What can hang from each mark
z_387: z_111 z_257 z_284 z_319 z_715 z_980
z_319: z_257 z_980
z_923: z_580
z_257: z_44 z_284 z_387 z_580 z_980
z_111: z_257 z_387
z_715: z_980
z_980: z_111 z_257 z_284 z_319 z_387
z_44: z_257 z_387

(in the rows, 128 means zero)
Known rows, with every way that one mark hangs from another
z_387(z_111 z_319(z_257(z_580 z_980)) z_715): [193 152 153 122 180 138 161 142 128 133  95  93 107 196 101 134 149 100
 112  42 108 117 144  77  99  85 114 162 114 174  63]
z_387(z_111(z_257(z_44)) z_284): [150 142 139 132 154 113 132 106 140 157  98 101 130 166  99 148 136 120
 118  79 111 115 103 112 137 108 117 162 135 142 115]
z_923(z_580): [105 123 129 115 126 143 129 117 133 120 120 116 127 126 134 121 129 137
 124 151 129 124  96 142 138 117 133 121 128 130 135]
z_387(z_284 z_715 z_980(z_257 z_319)): [110 162 150 138 144 114 134 120 124 165 112 107  97 163 109 118 125 122
 109  46 139 112 227 138 134  69 118 245 146 198 168]
z_387(z_111(z_257(z_580 z_980(z_319))) z_284 z_715): [152 146 145 135 159 121 154 123 125 140  91  80 113 178  60 150 141 127
  83  32 109 118 147  83 119  63 117 231 137 179  93]
z_319(z_257(z_387(z_715)) z_980(z_284)): [218 137 138 129 197 120 158 109 141 140 104  94 102 105 131  96 131 103
 119 105 149 113 187 116 124 129 125 136 144 144 164]
z_319(z_257): [156 131 124 127 152 130 130 110 132 128 119 122 122 144 141 111 129 117
 137 118 130 119 132 113 120 138 125 117 121 123 121]
z_980(z_284 z_319 z_387(z_257 z_715)): [125 155 143 137 144 131 140  96 122 136 124  79 132 111 121 124 129 117
 106  78 129 109 111 121 130  92 119 252 159 148 176]
z_319(z_980(z_257(z_44 z_284 z_387(z_715) z_580))): [193 119 142 124 171 118 156 141 170 161 146  88  93 125  90 127 139 107
 133 101 146 117 160  80 107  94 114 140 146 151 159]
z_44(z_257(z_580) z_387(z_715 z_980)): [200 136 148 134 129 127 151 125 171 175  94 104  99 162  92 117 141 119
  89  79 142 135 179 105 133 133 132 198 132 185 174]
z_387(z_111 z_257 z_284 z_319(z_980) z_715): [179 177 164 146 182 132 154 135 102 176 106 118 121 168  83 126 147 101
 108  25 103 110 187 103 130  91 113 197 138 233 112]
z_44(z_387(z_257 z_319(z_980(z_111)))): [155 128 168 145 149 123 139 115 114 127 149 132 144 134 105 109 142 112
 123  84 126 114 174  93 118 109 122 202 118 178 147]
z_980(z_111 z_257(z_284 z_387(z_319 z_715))): [152 114 159 135 159 132 119 114 136 128 140  90  88 160  97 129 136 113
 114  48 123 108 152  80 111  97 114 207 140 152 108]
z_319(z_980(z_111)): [120 130 143 133 139 131  94 130 112 110 120 130 140 113  95 120 132 129
 123 150 139 125 148 117 131 122 126 139 122 141 146]
z_715(z_980(z_257 z_284 z_387)): [116 137 135 103 133 122 115 109 128 144 105 102 119 117 136  91 116 136
 127  99 135 113 151 107 134 128 115 219 147 132 178]
z_980(z_284): [ 94 135 131 119 135 128 137 120 134 137 114 120 125 109 142 120 126 120
 130 126 136 121 118 143 130 137 127 163 148 115 157]
z_387(z_257(z_44) z_319 z_980): [118 171 167 141 158 107 158 137 125 186 138 142 131 148 166 125 141  95
 148  79 130 120 167 124 121  55 112 162 127 165 133]
z_387(z_111 z_257(z_284 z_580) z_715 z_980): [129 153 156 145 164 142 119 148 144 191 100 124 114 171 107 126 145 108
  95  77 109 124 144  72 116 115 111 191 146 215 102]
z_715(z_980(z_111(z_387) z_257(z_44 z_284 z_580))): [136 119 138 111 141 131  94 148 159 146 129 102 117 131 121 111 129 134
 140 122 122 104 107  76 100  88 106 199 138 137 127]
z_387(z_111 z_257(z_44) z_980): [116 165 154 137 158 123 114 132 131 175 122 136 147 151 143 131 142 101
 127  99 124 123 145 106 130 114 109 159 129 175 120]
z_111(z_257(z_580) z_387(z_319(z_980) z_715)): [232 145 168 145 176 117 199 137 137 164 107 101 111 146  89 116 140 136
 118  94 123 122 133  77 106  38 135 188 114 168 125]
z_257(z_284 z_387(z_111 z_319 z_980) z_580): [145 118 182 137 164 131 149 171 141 133 117 102  93 166 150 144 132 117
 105  71 120 129 171  70 106 103 108 162 147 184  90]
z_715(z_980(z_284)): [105 147 130 107 139 117 127 131 127 154  95 131 120 102 161 100 122 127
 126 126 128 116 168 140 136 121 119 161 146 141 144]
z_257(z_980): [142 127 124 122 135 117 130 143 120 132 135 133 143 127 111 119 133 117
 137 114 125 130 173 121 124 116 128 106 129 115 124]
z_257(z_580): [119 122 130 127 122 139 139 137 138 119 120 114 110 131 131 141 129 135
 118 124 130 136  88 107 113 123 124 146 127 135 122]
z_980(z_111 z_387(z_284)): [131 115 138 146 119 139  77 118 114  80 108  78 127 139  87 137 121 139
 101  96 116 123  93 120 138 134 119 191 147 127 155]
z_980(z_387(z_284)): [160 120 131 142 123 127 115 129 121 105 116  86 126 134 106 132 119 134
 113  95 117 125 121 127 138 133 122 160 151 128 164]
z_257(z_387(z_284) z_580 z_980): [183 100 127 138 144 124 150 157 131 108 130  87  93 125 117 136 128 126
 108  62 123 137 150  92 109 119 117 137 151 133 121]
z_319(z_257(z_284 z_580 z_980(z_111 z_387))): [152  97 137 129 150 140  86 133 136  85 121  78 130 154  80 115 130 118
 126 112 120 122 101  62 102 122 112 144 144  94 126]
z_111(z_257(z_580) z_387(z_284 z_319)): [184 126 157 146 153 123 189 131 134 143 111  90  96 164 124 130 128 143
 119  57 108 121  87  83 105  62 125 212 134 149 114]
z_111(z_257): [135 128 132 133 139 114 141  96 133 150 114 128 126 141 113 122 130 134
 124 116 127 128 113 100 130 112 132 147 119 118 119]

Rows
[150 163 159 145 162 149 160 134 119 160 100  93  91 188 104 151 147 111
  89   4  92 116  95  80 112  90 106 238 140 225  80]
z_387(z_111 z_257(z_580) z_284 z_319 z_715)
[173 171 159 119 157 123 135 148 114 162  84 123 116 167 120 129 140 120
 100  66 100 110 190 116 131  84 114 173 118 211  68]
z_387(z_111 z_319 z_715(z_980))
[116 148 170 141 163 127 111 118 114 126 101 127 115 170 150 112 131 112
 129  90 133 117 170 108 118  86 117 172 113 154 112]
z_387(z_319(z_257) z_980(z_111))
[229 123 125 126 148 134 153 131 151 146 116  83  88 137  84 129 145 114
  97  54 137 139 147  71 117 119 126 142 140 137 119]
z_44(z_257(z_387(z_715) z_580 z_980))
[ 82 135 159 130 155 124 103 134 153 123 119  97 121 147 146 134 129 108
 136 126 143 110 139 107 104  62 104 175 141 134 137]
z_387(z_980(z_111 z_319(z_257(z_44 z_284 z_580))))
[238 150 157 127 188 111 178 145 136 145 140 112 143 131 147 103 134 103
 173 124 134 105 169 119 106  59 124 109 118 127 145]
z_111(z_387(z_319(z_257(z_44) z_980)))
[133 119 158 111 133 132 152 118 149 128 111  88 112 150  95 121 144 108
 113  50 136 120 134  92 113 118 123 235 146 124 161]
z_44(z_257(z_580 z_980(z_111 z_284)) z_387(z_319))
[130 129 147 138 151 117 109  97 119 130 107 131 138 127  77 115 134 135
 119 136 139 125 134  88 132 107 130 158 113 131 135]
z_319(z_980(z_111(z_257)))
[148 135 139 107 131 137  92 119 119 126 105 106 132 154 109 113 124 143
 110  85 118 116 152  72 134 141 111 202 125 167 120]
z_715(z_980(z_257 z_387(z_111)))
[180 135 144 123 142 117 106 106 120 139  80 105 140 151 102 118 126 147
  97 104 108 122 135  69 142 121 118 179 120 152 104]
z_715(z_980(z_387(z_111(z_257))))
[161 122 134 127 139 129 111 115 146 147 130  90 120 155  66 114 127 122
 123  93 123 114 138  97 127 125 123 178 149 134 161]
z_980(z_257(z_284) z_387(z_715))
[134 112 143 145 127 129  89  83 122  99 105  92 137 141  80 130 127 147
 104 119 124 127  65  84 134 115 128 193 120 101 136]
z_980(z_111(z_257) z_387)
[169 146 162 123 168 119 181 151 122 147 125 118 135 105 143 100 127 119
 150 122 135 112 171 133 118  85 131 166 145 136 173]
z_111(z_387(z_319(z_980(z_284))))
[163 150 135 138 149 138 116 133 125 144  89  99 115 168  84 145 136 120
  90  66 102 116 140 133 139 135 120 176 141 188 111]
z_387(z_111 z_284 z_715)
[156 133 145 127 134 105  87  98 130 129  94  94 143 126 101 123 128 139
 114 123 121 116 101  95 139  80 114 176 118 113 135]
z_715(z_980(z_111(z_257(z_44)) z_387))
[ 74 119 149 129 138 116 124 108 153 124 129  90 126 137 103 155 134 127
 127 124 132 113  67  89 108  54 112 199 139 108 123]
z_980(z_111(z_257(z_44 z_284 z_580)) z_319)
[168 132 159 160 160 107 170 117 140 144  95  75  72 146 119 139 127 138
  73  45 134 128 177  93 123  51 117 234 145 189 137]
z_111(z_257(z_387(z_284 z_715 z_980(z_319)) z_580))
[121 134 137 128 138 114  94  99 120 142  89 133 124 134 114 111 129 145
 107 119 120 119 135  90 134  99 121 181 111 141  99]
z_715(z_980(z_111(z_257)))
[ 93 136 149 149 133 128  80 134 115 128  96 120 115 146 116 125 125 128
 104  98 127 126 167 135 140 117 118 184 142 163 149]
z_387(z_284 z_980(z_111))
[108 132 135 109 134 123 128  99 150 135 131  81 132 122 122 122 125 116
 147 109 146 113  90 125 129 121 117 201 150  90 200]
z_980(z_257(z_44) z_284 z_387)
[122 136 148 111 130 130 116 107 133 102 144  75 148 151 106 153 127 125
 130  90 135 109 109  99 126  95 110 223 132 133 150]
z_980(z_257(z_44) z_319 z_387(z_111))
[234 154 155 149 173 100 187 123 143 179 111  85 115 162 104 132 139 116
 127  52 105 104 125 129 124  36 126 191 133 145 130]
z_111(z_257(z_44) z_387(z_284 z_319 z_715))
[189 125 134 134 135 131 132 148 132 115 114  79 124 139  69 136 135 127
 103  95 120 135 116  99 117  98 125 155 132 130 141]
z_257(z_580 z_980(z_387(z_715)))
[ 87 127 146 137 131 121 112  84 118 108 119 111 132 135 106 138 128 142
 111 113 134 118 106  98 127  77 125 215 119 123 116]
z_980(z_111(z_257) z_319)
[186 117 142 155 157 123 129 101 154 127  96  54  79 143  84 160 141 129
  82  59 121 122  60  87 120  81 114 204 135 139 120]
z_980(z_111(z_257(z_44 z_387(z_284 z_715) z_580)))
[202 133 160 136 172 115 159 142 136 173 142 120 145 182  79 117 154  84
 114  29  88 104 213  86 114 109 117 186 143 191  97]
z_44(z_387(z_111 z_257(z_284 z_980) z_319 z_715))
